Each row comes from the steps of one path. Every step used is in the known rows, and no mark comes twice. Write the path behind each row, first mark first.
Known rows
S, D, C: [  3.6  31.8  27.6  -3.4 -15.3 -10.0   9.5  18.8  11.4  -2.9 -18.9 -17.0
  -5.4 -15.0  11.9 -18.0 -12.8  29.8  33.3 -22.7  -4.5  -1.7]
H, S: [  3.3 -15.9 -37.4 -14.6  -9.4  -6.5   4.0  -7.8  12.9  -5.2  -5.1 -12.0
  11.3  -8.1  -3.5  10.8 -15.4   1.8  -2.1   4.5  -3.0   9.8]
H, S, Y, C: [ 40.7  -6.2 -19.5 -35.0  -7.7   2.7  10.1   3.6  -9.9 -23.4  19.6 -25.2
  33.6 -32.6 -16.3  32.9  25.1  -5.2  -0.3   7.2 -12.7  13.2]
D, C, H, S, Y: [ 34.9 -23.5  -4.9   6.9 -13.8  12.8  -5.4  -1.4   8.6  -5.4  44.0 -40.4
   0.3  -1.4  16.6  29.3  27.5  10.3  27.8  10.0 -10.0  31.2]
S, Y: [-16.1   5.1 -11.5  14.8 -21.0 -55.0 -24.8 -27.2  14.6   5.3  -4.8 -23.0
  27.0  -4.5 -16.6  28.9   0.9 -13.1   5.3  44.7  -8.9 -20.0]
X, C, Q, S: [ -2.8 -33.4  -0.7  55.8  13.5  37.7  -2.3 -18.0   5.0  35.6  -4.1  40.6
  -7.5  20.7 -30.6  10.0   5.4 -30.8 -41.7 -11.9  -7.6 -31.1]
Y, C, H, S, D: [ 12.2 -26.1 -32.0 -47.7   1.6  47.2  -1.2  29.0 -31.2 -25.4  17.9 -38.6
 -37.5 -32.0  12.6   2.0  -8.3   1.7   5.2 -50.8  16.9  59.0]
D, C, H, S: [ 30.0 -29.2  -2.4  -0.6   9.9  41.5  12.7  11.6  15.0 -10.4  23.0  -9.5
 -18.2   9.1  13.9  -0.7  -2.2  33.3  41.0  -5.1   4.0  31.7]
H, C, X: [  3.3  -3.0 -34.0  15.6   5.0   6.1  29.5   6.3  14.2  10.5 -22.5  24.8
   6.7  20.1 -18.8  -9.2 -12.6   7.8 -28.3  41.3 -12.5  -1.2]
X, S, Y: [-36.1  -8.3   3.1   9.9   7.7 -62.3 -18.6 -27.9 -17.1   7.1  -3.4  -4.8
  15.0  -6.3   2.8  41.3  30.9 -24.0 -13.0  53.1  -9.6   2.0]
Y, C, X, S, D: [-31.8  -5.7  -3.4 -29.8  39.3 -13.7  16.7  10.7 -38.9 -19.4 -11.8   7.7
  -8.8 -10.2  17.0   3.3  13.2 -22.5 -35.8   6.7  21.8  27.4]
D, C, Y: [ 24.5  18.5  57.6  27.7   4.6 -17.3  12.8  16.7  45.0 -34.4 -10.7   1.2
  32.9  15.1  13.2 -20.6  -8.3  17.9  42.4  32.3   0.0 -29.4]
X, C, H: [-22.5 -53.7 -16.8  51.4  34.3  36.3  -8.7  -6.9   0.5  -0.6  -0.7  16.4
 -51.4   6.6 -11.3   8.4 -13.2  -2.3 -16.3   7.7   6.5  19.1]
D, C: [ 14.7  13.5  28.8  11.1   9.0  -5.7  25.6   4.4  22.7  -6.5 -13.5  16.4
  11.1  12.7 -11.0  -9.6 -10.2  40.2  49.0  20.2  -5.2 -17.5]
L, C, H: [ -7.5 -38.8 -28.8  -4.1   6.2  20.4 -11.4 -14.8 -11.0  -8.7   5.2  24.3
 -36.7  -0.2  -4.7 -30.0 -29.4  27.9  -7.7   7.2   2.6  -2.9]
L, S: [-11.5  21.5 -16.0  -8.9  10.6  -2.1 -10.3 -37.7  25.0 -12.6  15.1  29.2
 -14.0  26.2 -27.2  -6.7 -26.6  13.2  13.5  19.5   8.9  13.9]
Q, S: [  2.8   1.7 -26.8  19.5 -13.3 -47.1 -22.0 -56.8   2.8  -3.6 -18.0 -12.3
 -22.6  11.6 -26.1  -2.9 -46.3 -23.5  -7.5  10.7  -8.0 -24.9]
S, D, C, Q: [-17.1  20.1  45.4   4.0  -2.5  29.7  13.1  47.7  17.6  37.4  -8.6  18.8
  29.0   3.3  11.6  -9.3  17.2  32.3  38.8 -23.6   4.6 -13.4]
Y, C: [  6.6  -3.2   1.9 -17.2  27.5   6.2  21.3   9.2  -7.3 -20.2 -15.2  27.7
   5.3  -9.8 -34.2  -4.6 -16.0  22.4  27.7  15.7   7.0  -4.2]
Y, C, Q: [-17.1 -13.0  20.0  -6.2  34.2  46.2  24.4  34.5  -0.5  11.8  -6.5  63.0
  44.8   7.3 -34.6   2.5  15.0  26.2  34.4  10.5  15.4 -20.7]
C, Q, S, D: [-30.5  10.8  -9.2  12.0 -28.5 -12.5 -33.3 -15.6  -4.2  41.6 -14.0  -7.8
  -4.4   7.5  -0.1   3.8 -13.4 -27.4 -11.7 -32.8   5.1 -20.1]
C, H, S, D: [-17.3 -27.9 -49.6 -23.6 -23.2   9.7 -25.5   5.0  -9.9  -4.6   9.2 -51.5
 -38.4 -18.4  28.4   3.7 -21.1  -7.7  -5.5 -36.7   8.7  48.6]
Q, S, D, C: [ 29.6  37.5  13.5   3.5 -28.5 -27.5  -7.9 -17.9  -1.8  -8.7 -14.4 -36.3
 -36.7  -5.5   7.7 -17.6 -26.2  -4.1   7.4 -42.2 -11.3  -9.1]

Write each row's path
[ 37.5  49.3  37.2  18.8 -34.6 -39.3 -16.4  -7.4  25.6 -34.3  -8.5 -51.5
 -13.4  -0.7  29.9 -26.2 -23.5 -27.6   7.0 -24.0  -8.2 -24.0]	Q, S, D, C, Y
[ -8.4   4.7 -21.0 -12.9 -37.0  16.9 -23.0  -9.4 -19.4  30.2  -0.4  16.1
  -8.8 -10.0   2.2 -35.2  -9.8 -14.4 -50.1 -46.8  -5.4 -35.8]	L, C, Q, S, D
[-58.4  -5.2 -22.1 -10.6  11.5 -52.4  -6.8 -15.2 -17.4   7.9 -14.2 -11.4
 -10.3   5.5  31.1   5.1   0.8 -33.4 -45.2  20.3  15.6  18.9]	C, X, S, D
[-27.3  -0.7 -23.8  -8.6   9.3  -6.1  20.5  18.8 -28.5  21.5 -27.3   8.3
 -20.4  -4.7  20.8   0.4  16.2 -16.0 -64.2   2.3 -10.4  40.5]	H, C, X, S, D
[ -8.7  -8.8  22.8  14.9  42.9 -20.3  30.9  -7.7   2.6   0.3  -2.5  31.7
  10.0  33.1  13.7   0.7  17.9   8.4  -6.1  51.8   8.8   2.9]	D, C, X, S
[  9.6  -7.3   8.8   3.2  21.3  29.1   2.3  -5.9  -8.4  13.7   2.5  45.4
  12.4  10.9 -40.7   1.5   2.2  -6.7  11.3  -4.4  11.4 -32.5]	Y, C, Q, S
[ 37.0  12.6  -3.9   1.0 -11.0 -34.3 -13.8 -42.4 -18.6 -18.9   3.0 -27.0
  -0.9 -12.4 -33.5  22.5  -1.4 -30.4  -6.7  10.3 -16.3 -17.1]	Q, S, Y, C
[ -1.2  12.4   7.0 -13.9  -2.4  22.9  -6.5   8.8 -23.2  13.6  -5.9  11.8
  -4.4 -10.7 -15.0  -2.4   1.5 -16.5  -2.0 -45.6   8.1 -14.4]	Y, C, Q, S, D
[-19.0 -23.0  -1.8 -15.0  60.1 -10.4  26.7  -8.0 -20.2 -20.2  -3.6  42.1
   9.5  10.9 -10.1   6.4  16.6  -9.9 -23.9  49.2  19.0  14.0]	Y, C, X, S
[ -5.9  -5.2  17.9 -15.3  30.4 -25.9   5.0  -3.8 -38.6 -18.1   3.5  12.3
  16.4 -23.0 -13.0  33.6  40.3 -11.6  -2.3  37.8  -9.3  12.3]	X, S, Y, C
[ -8.3  29.1  66.5  -0.1   5.7 -34.9   3.4  30.5   2.8 -29.5 -10.9 -17.2
   9.3  -6.8  50.9 -16.0  18.9  -4.0  11.0   2.8   1.6  10.1]	X, S, D, C, Y
[ 18.3 -16.0   2.0 -22.8   0.4  44.5  10.2  30.1  -5.8  14.1  29.3  11.5
  72.2 -16.9 -19.2  38.1  57.8  -0.7   7.1   3.0  -1.9   0.0]	H, S, Y, C, Q
[ -0.5 -13.8  19.2  51.2  13.8   2.5   4.5   5.4  31.1 -30.9 -17.0   6.4
   6.8   1.4  -4.3  -3.0  -6.5 -24.3 -32.0  23.2  -2.6 -20.6]	X, C, Y
[ -8.4  21.0 -31.1   5.5 -38.2 -50.9 -34.2 -39.2  -9.8   1.9 -21.5 -45.4
 -38.7 -11.5   0.9 -10.9 -44.8 -36.7 -20.6 -28.3  -6.5  -6.9]	Q, S, D
[ 35.7  27.2  26.1 -17.1 -30.9   0.3  11.8  39.5  32.0 -38.9   5.9 -51.9
  24.8 -18.1  50.5 -17.1   4.4   1.2  12.6 -29.8  -3.5   9.5]	H, S, D, C, Y
[  8.5   6.6  21.9 -21.8 -15.5  52.1  20.2  56.9  13.7  32.0   9.9   0.6
  36.6  -5.2  20.0  -1.5  31.1  29.5  22.2 -46.8   0.4   9.1]	H, S, D, C, Q
[ -7.1  30.6 -15.2   0.1  -9.3 -26.3 -26.3 -42.8  20.5  -8.4  33.9  -1.0
   8.1  17.8 -22.7  23.5   5.7  -9.3   0.5  32.4  -4.9   7.4]	L, S, Y
[-10.8   3.9  17.9   5.1  -3.9  15.8 -10.3  18.3   1.4  -0.8   4.5 -25.0
 -41.3  -0.7  27.5 -12.5 -15.0  27.8  42.3 -25.0   7.5  23.6]	S, D, C, H
[ 18.5   8.1  30.3  35.3   1.4  17.8   7.1  -7.3  18.5  28.1   0.8  32.0
  17.1  33.4 -17.7  -2.7   4.7  12.4  29.8  -2.6  -2.8 -39.1]	D, C, Q, S
[  0.3 -21.2  -1.3   4.2  14.3   5.8 -15.4  -2.7 -19.5 -17.6  20.8 -11.2
  -8.3  -6.7 -16.1  27.0  13.2   2.7  28.5  28.8   4.6  13.1]	S, Y, C, H
[ 24.3  14.7  37.0  39.5 -17.4  -6.5 -14.6 -15.9  16.5  35.7  19.1   5.8
  34.3  24.1 -14.1  24.5  36.3  -8.6  23.6  14.7 -16.7 -46.2]	D, C, Q, S, Y
[-10.0   3.8  47.6  21.3  18.3  36.3  24.1  29.7  29.7  32.3  -3.7  55.4
  46.3  30.2 -12.1  -2.3  23.4  45.0  54.3  17.5   7.6 -32.0]	D, C, Q
[  7.8 -34.4 -57.9 -47.9 -27.1  38.8 -13.7   7.1 -28.9 -11.7  21.9 -32.3
 -44.2 -34.7  30.1 -28.7 -19.4   7.8 -41.7 -55.1  -1.0  43.5]	L, C, H, S, D
[ -0.8  16.3 -15.7   9.1 -32.2  30.7  -0.4  23.0 -14.1  47.0 -25.8   9.2
 -10.4  -4.7 -11.7  -2.7   1.1 -12.3 -24.9 -49.1 -19.9  -1.2]	H, C, Q, S, D
[ -2.9  22.9   8.0   1.8  -9.9 -19.1  14.8  11.8  22.3   3.5  -7.6 -13.8
   2.1   6.4  22.9 -15.1 -12.0  13.5  -0.4  -2.2   9.6  -7.4]	S, D, C, X
[-21.0 -32.7 -25.3 -12.9  27.9 -19.9  12.4 -25.8 -24.3  -5.6   2.1  45.9
  -3.0  11.9   6.8 -21.0   6.4  -3.3 -70.6  45.3   0.5 -11.2]	L, C, X, S
[-13.3  17.6  35.0 -13.8  12.3 -18.5  13.3  19.2 -20.5  -1.7 -18.2   0.5
 -16.6 -13.1  29.4  -8.4  16.6  16.2  13.7 -11.9  -4.2  23.8]	X, S, D, C
[ 17.6 -51.7 -56.7 -27.6  -6.3  43.0  -4.4  -6.1 -12.8 -16.7  27.3   5.0
 -29.2 -10.4   4.8 -22.3 -13.6  18.7 -26.3 -16.0  -0.3  21.3]	L, C, H, S
[-16.0  -7.7  -9.2  30.9  -3.3  -4.9 -22.1 -30.5   9.9  37.2  -7.4  25.4
  12.3  27.6 -24.2   7.1 -15.6 -17.9   5.7  10.2   4.2 -38.8]	C, Q, S
[-22.1  46.9 -18.1 -29.0 -12.1  -3.6 -21.8 -19.6  10.7 -12.7  11.3  -6.5
 -29.7   5.5  -1.9 -14.0 -29.5   1.7   0.0 -22.6   8.5  26.7]	L, S, D
[ 32.6  20.0   1.7 -30.2 -26.7  14.7  17.7  28.6   9.7 -10.0  -1.2 -34.3
  -0.9 -25.6  23.1 -10.6   1.9  20.5  16.1 -46.0 -10.3  25.7]	H, S, D, C
[  4.0  -0.4 -12.9   1.1  11.0 -26.9   5.5 -14.0   6.6 -14.0  14.2  -1.0
  38.6   1.1 -16.5  20.7  17.6 -16.4 -15.8  55.5   8.9 -19.0]	S, Y, C, X
